What can hang from each mark
Q_912: Q_566 Q_653
Q_922: Q_943
Q_722: Q_566
Q_566: Q_231 Q_506 Q_722
Q_523: Q_943
Q_653: Q_912
Q_990: Q_231 Q_692
Q_692: Q_566 Q_990
Q_943: Q_311 Q_506 Q_922 Q_939
Q_506: Q_566 Q_653
Q_939: Q_943
Q_231: Q_566 Q_990

Each row was made from one small tree. The marks that hang from a mark follow it in brackets, in the order of their numbers. Every link used is in the known rows. Write each row's tree.
In the rows, zero is written as 128.
Known rows
Q_990{Q_231 Q_692}: [109 134 168 115 141 175 147 164 136 111 136 115 203 150 109 104 153 113
 154 139 122 114 156 185 100  94 114 133 136 138 137  99 172 149]
Q_912{Q_566}: [126 144 138 144 159 144 119 145 168 118 169 111 157 161 111 131 142 116
 149 112 149 160 129 163 145 112 148 117 134 113 120 129 182 114]
Q_566{Q_231{Q_990} Q_506}: [156 187 166 158 123 167 105 122 146 137 166 130 175 155 108 124 140 137
 160 148 142 139 103 158 142  87 155 107 110 128 137 130 143 145]
Q_990{Q_231{Q_566} Q_692}: [134 153 174 129 118 189 148 166 124 110 133 113 207 159 102  91 146 106
 157 168 115 113 152 166  89  91 110 134 127 149 153  94 176 146]
Q_922{Q_943{Q_311 Q_506{Q_653} Q_939}}: [119  31  78  71 172  94  90 143 170 166  74  75 128 150 119 131  84 155
 147  52 122 210 196 155 171 141 145 118 105 116  99 141 108 171]
Q_943{Q_311 Q_506{Q_653} Q_939}: [121  40  81  78 170  98  94 145 160 162  87  86 130 164 109 130  95 129
 144  63 140 174 191 149 160 141 141 120 105 124  99 148 114 163]
Q_939{Q_943{Q_506}}: [113  92 113 121 170 110 104 133 160 134 122  91 154 190 100 122 101 144
 162  89 116 174 156 156 142 114 130 123 116 133 118 137 150 133]
Q_943{Q_311 Q_506{Q_653{Q_912}} Q_922}: [147  45  87  76 167 103  77 161 175 171  93 111 116 163 131 129 101 106
 131  78 170 153 198 145 187 142 143 125  86 112  68 145 132 135]
Q_653{Q_912{Q_566{Q_722}}}: [140 165 156 152 138 144 100 174 182 117 174 141 129 140 113 120 159  72
 153 128 196 140 131 157 151 117 149 126 103 105 103 143 183  59]
Q_566{Q_506{Q_653}}: [147 135 128 120 127 132  94 135 170 148 151 118 151 156 106 137 133 115
 150 114 144 170 148 161 163 117 140 125 107 137 111 113 168 137]
Q_653{Q_912{Q_566{Q_231 Q_506 Q_722}}}: [157 217 158 169 117 143  95 144 173 145 201 146 116 115 118 120 156  80
 153 143 216 134  86 160 154 100 167 129  81 109 128 139 159  74]
Q_943{Q_506{Q_566{Q_722}} Q_922}: [140  87 127 138 162 101 114 152 155 146 122 115 107 167 101 126 109 121
 154  73 156 134 153 173 129 120 148 137  78 117 129 183 123 100]
Q_943{Q_506{Q_566{Q_231}} Q_922 Q_939}: [132  73 101 117 181  89 131 140 148 168 112  89 110 154 113 148  93 155
 135  70 154 127 144 168 137 118 146 127  81 104 132 178  86 142]
Q_922{Q_943{Q_311 Q_506}}: [120  76 108 113 180 110  98 132 158 151 103  80 147 167 110 115  91 161
 163  64 124 215 174 153 148 125 148 114 110 121 112 132 132 162]
Q_990{Q_692{Q_566}}: [113 121 163 150 131 164 146 154 132 121 148 116 185 161 110  93 134 104
 144 134 124 151 155 155  94 106 125 133 113 139 146  92 178 137]
Q_231{Q_566{Q_506 Q_722} Q_990{Q_692}}: [163 195 202 171  92 207 114 145 114 115 165 148 193 157  93  77 139 103
 179 181 126 137 131 150 102  92 138 121 108 143 157 132 168 130]
Q_566{Q_722}: [125 140 157 143 141 127 105 161 169 117 146 110 151 155  89 123 134 109
 170 106 146 161 144 155 117 124 147 121 102 126 116 135 149  97]
Q_506{Q_566{Q_231 Q_722} Q_653}: [161 151 139 124  94 130 121 158 195 139 123 130 102 140 111 157 156  96
 126 127 171  82 120 194 138  98 149 149  64 137 134 153 126  58]
Q_692{Q_566 Q_990{Q_231}}: [107 109 180 145 107 182 141 161 131  98 153 135 193 148 124 103 167  87
 155 159 117 105 145 168  93  82 130 125 126 150 164  85 169 137]
Q_922{Q_943{Q_506}}: [125 105 119 131 171 114 105 138 157 138 125  93 155 173 103 112 108 149
 161  73 126 198 161 161 141 112 145 130 108 127 123 128 149 136]
Q_523{Q_943}: [115 126 129 117 171 125 102 152 178 120 129  87 165 162 100 147 125 150
 151 110 110 183 152 146 152 121 128 121 121 116 107 122 163 117]
Q_566{Q_231{Q_990} Q_506 Q_722}: [156 200 183 166 103 164  96 131 151 132 166 140 160 141 103 117 145 119
 171 149 155 131  94 160 125  93 168 111  95 130 144 146 129 116]
Q_922{Q_943}: [121 119 137 126 159 127 112 150 173 126 131  91 166 155 106 134 117 152
 161  96 114 200 160 161 145 120 140 114 119 115 110 111 158 134]
Q_722{Q_566}: [118 137 159 157 148 137 120 135 173 137 157  84 159 174 108 126 134 101
 162 112 144 178 136 158 129 116 135 104 111 124 122 115 166 125]
Q_990{Q_231{Q_566{Q_722}}}: [139 161 176 139 107 161 120 170 149 108 135 112 169 153  90 101 146  94
 177 155 132 130 134 154  93 108 130 127 105 145 147 122 150 108]
Q_523{Q_943{Q_922}}: [115  94 123 104 185 113  97 152 176 130 117  77 155 154 109 157 103 164
 150  96 103 189 161 144 160 138 137 112 121 102  96 135 142 139]
Q_692{Q_566{Q_231 Q_506}}: [138 169 153 169 118 137 118 120 145 155 173 112 152 145 110 112 130 118
 155 138 151 165 102 144 116 102 151 121  86 139 158 100 147 143]
Q_722{Q_566{Q_231{Q_990} Q_506{Q_653}}}: [166 184 168 151  84 174 102 108 175 159 160 125 151 155 133 127 154  94
 144 162 157 127  94 176 157  85 156 107  96 142 148 122 151 130]
Q_912{Q_566{Q_231} Q_653}: [147 193 148 152 115 150 120 144 185 126 164 120 142 145 137 146 160  95
 125 139 184 130  93 161 153 100 158 125 123 108 124 114 175  98]
Q_506{Q_566{Q_231}}: [143 151 141 145 138 132 139 146 170 140 140 110 133 157 107 156 141 130
 136 119 154 110 120 180 132  93 137 130  86 123 133 140 141  98]
Q_523{Q_943{Q_311}}: [108  98 119 101 180 122  95 144 175 133 105  74 154 154 107 151 109 157
 154  99 106 201 165 137 158 134 132 106 122 110  94 130 145 143]
Q_231{Q_566{Q_722} Q_990{Q_692}}: [155 174 200 159  97 206 127 165 127  98 138 140 197 167  96  82 144  97
 167 178 120 115 146 155  94  95 134 123 113 144 146 134 162 105]

Write each row's tree
[149 201 183 181 112 173 111 104 157 152 177 116 167 159 121 118 146 112
 164 156 153 148  87 164 137  85 154  94 103 130 151 127 148 142] | Q_722{Q_566{Q_231{Q_990} Q_506}}
[124 137 168 163 102 161 136 142 142 118 161 122 171 150 123 115 155 100
 144 155 139 107 119 156  98  83 158 126  98 142 162  91 144 117] | Q_692{Q_566{Q_231} Q_990}
[164 154 148 116  93 165 108 147 151 139 141 120 168 152 107 116 148 102
 156 163 128 138 137 160 138 101 122 131 109 155 145 100 171 150] | Q_990{Q_231{Q_566{Q_506{Q_653}}}}
[156 169 154 151  72 133  99 132 170 153 157 132 122 127 116 112 144  85
 144 147 167 138 101 158 121 107 165 138  63 153 157 114 134 103] | Q_692{Q_566{Q_231 Q_506{Q_653} Q_722}}
[160 180 125 133 111 142 104 119 182 152 179 128 130 133 127 139 151 109
 130 137 177 133  90 179 167  96 165 130 104 130 140 123 159 115] | Q_912{Q_566{Q_231 Q_506{Q_653}}}
[114 158 196 160  99 178 135 152 119 124 164 139 178 125 110  73 150  84
 170 163 139 135 127 173  75  92 128 138 106 152 179 100 169 144] | Q_990{Q_231 Q_692{Q_566{Q_506 Q_722}}}
[107 136 193 144 101 179 148 172 132 105 139 132 180 134 113  76 157  77
 158 156 134 112 140 177  65  96 125 141 109 151 168 102 163 122] | Q_990{Q_231 Q_692{Q_566{Q_722}}}
[137 176 165 159 115 147 106 162 187 107 164 132 134 145 124 135 160  72
 147 128 179 151 115 158 144 119 155 124 124 107 116 131 186  77] | Q_912{Q_566{Q_722} Q_653}
[171 190 188 175  98 182  95 141 134 118 163 139 173 164  88  98 136 109
 187 166 129 160 125 135 124 104 148 107 103 136 146 143 158 120] | Q_231{Q_566{Q_506 Q_722} Q_990}
[136  67  89  82 160 101  89 170 181 157 101 109 128 150 123 124 111 117
 133  79 156 177 193 157 187 126 133 135  90 113  88 133 142 120] | Q_922{Q_943{Q_506{Q_653{Q_912}} Q_939}}
[123  54  85  76 151 106  88 132 178 153  82  87 130 179 120 135  94 135
 146  85 117 171 178 157 169 127 133 121 108 139  98 143 132 145] | Q_939{Q_943{Q_311 Q_506{Q_653}}}
[173 158 138 125  91 133 113 179 203 143 128 149  91 133 122 152 166  67
 119 141 203  69 132 186 159  98 143 153  49 127 110 148 142  33] | Q_506{Q_566{Q_231 Q_722} Q_653{Q_912}}
[146 165 157 154 119 129 131 154 175 133 139 119 115 143 100 147 146 112
 147 122 168 103 112 180 116  97 149 137  71 126 141 155 125  71] | Q_506{Q_566{Q_231 Q_722}}
[164 169 164 127  75 162  99 155 157 132 139 131 149 139 102 108 150  82
 168 167 144 130 129 163 124 104 134 135  94 159 152 117 155 119] | Q_990{Q_231{Q_566{Q_506{Q_653} Q_722}}}
[141  89 103 102 144 115  97 143 179 145 106 103 144 171 116 120 119 134
 140  82 129 178 168 173 163 113 145 140 101 139 118 122 151 125] | Q_922{Q_943{Q_506{Q_653}}}
[134 192 162 176 126 135 114 104 166 168 182  90 147 152 113 124 132 110
 164 129 167 172  90 163 131  98 155 105  90 130 149 113 144 140] | Q_722{Q_566{Q_231 Q_506}}
[146 174 140 157 153 147  99 146 163 141 198 139 142 142 120 123 146  94
 154 130 190 167 127 152 175 108 142 116 114 105 106 124 201 113] | Q_653{Q_912{Q_566{Q_506}}}
[141 205 197 178 103 198 135 109 136 146 178 124 187 153 125  98 150 105
 156 171 148 128  95 180 116  73 148 107 110 138 164 115 158 153] | Q_722{Q_566{Q_231{Q_990{Q_692}} Q_506}}
[142 174 199 162  80 186 114 153 121 108 172 139 182 136 102  95 158  85
 188 180 135 116 124 160  96  84 143 124 107 154 169 109 154 128] | Q_692{Q_990{Q_231{Q_566{Q_506 Q_722}}}}
[133 104 108 133 166 102 134 140 150 159 122  98 120 162 102 140 114 140
 137  84 162 122 134 172 130  99 141 138  81 120 144 166 108 124] | Q_943{Q_506{Q_566{Q_231}} Q_939}
[108  35  94  89 195  91  92 126 156 157  92  68 137 175 116 135  63 169
 166  64 105 197 179 143 156 144 140  98 117 109  93 158 109 176] | Q_939{Q_943{Q_311 Q_506 Q_922}}
[152 164 140 137 108 141  88 139 181 135 177 139 124 132 115 126 152  88
 151 128 174 156 113 172 159 115 163 130 107 129 133 141 174  95] | Q_912{Q_566{Q_506{Q_653} Q_722}}
[103  45  96  98 197  94  99 138 150 157  91  66 144 154 107 123  73 172
 166  49 119 230 188 142 150 143 144 105 112 107 107 146 108 182] | Q_922{Q_943{Q_311 Q_506 Q_939}}
[114  40  93 105 194  97 119 142 154 161  84  77 118 155 114 140  79 171
 154  48 123 199 188 161 156 128 132 115 100 102 117 168 112 164] | Q_922{Q_943{Q_311 Q_506{Q_566} Q_939}}
[143 185 194 149 101 190 129 153 144 107 141 141 184 145 107 101 155 107
 151 162 143  88 116 179  97  85 153 129 106 136 146 137 134 100] | Q_566{Q_231{Q_990{Q_692}} Q_722}
[136  85 104 115 165  98 124 127 167 159 107  90 110 170 122 154  92 164
 141  90 129 122 133 178 148 103 139 128  84 118 131 171 106 123] | Q_939{Q_943{Q_506{Q_566{Q_231}} Q_922}}
[153 178 190 157  97 195 147 158 145 114 135 153 156 146 114 118 162 108
 140 163 150  62 116 198 101  72 144 139  91 133 156 160 139  82] | Q_506{Q_566{Q_231{Q_990{Q_692}} Q_722}}
[119  27  92  96 192  95 111 131 159 163  82  80 110 177 122 154  70 168
 153  65 112 168 179 162 164 131 126 109 103 107 103 182 113 156] | Q_939{Q_943{Q_311 Q_506{Q_566} Q_922}}
[150 180 180 153 108 165 110 148 162 114 143 133 161 151 104 121 152 115
 159 146 148 108 109 164 118  95 163 115  97 130 132 149 124  93] | Q_566{Q_231{Q_990} Q_722}
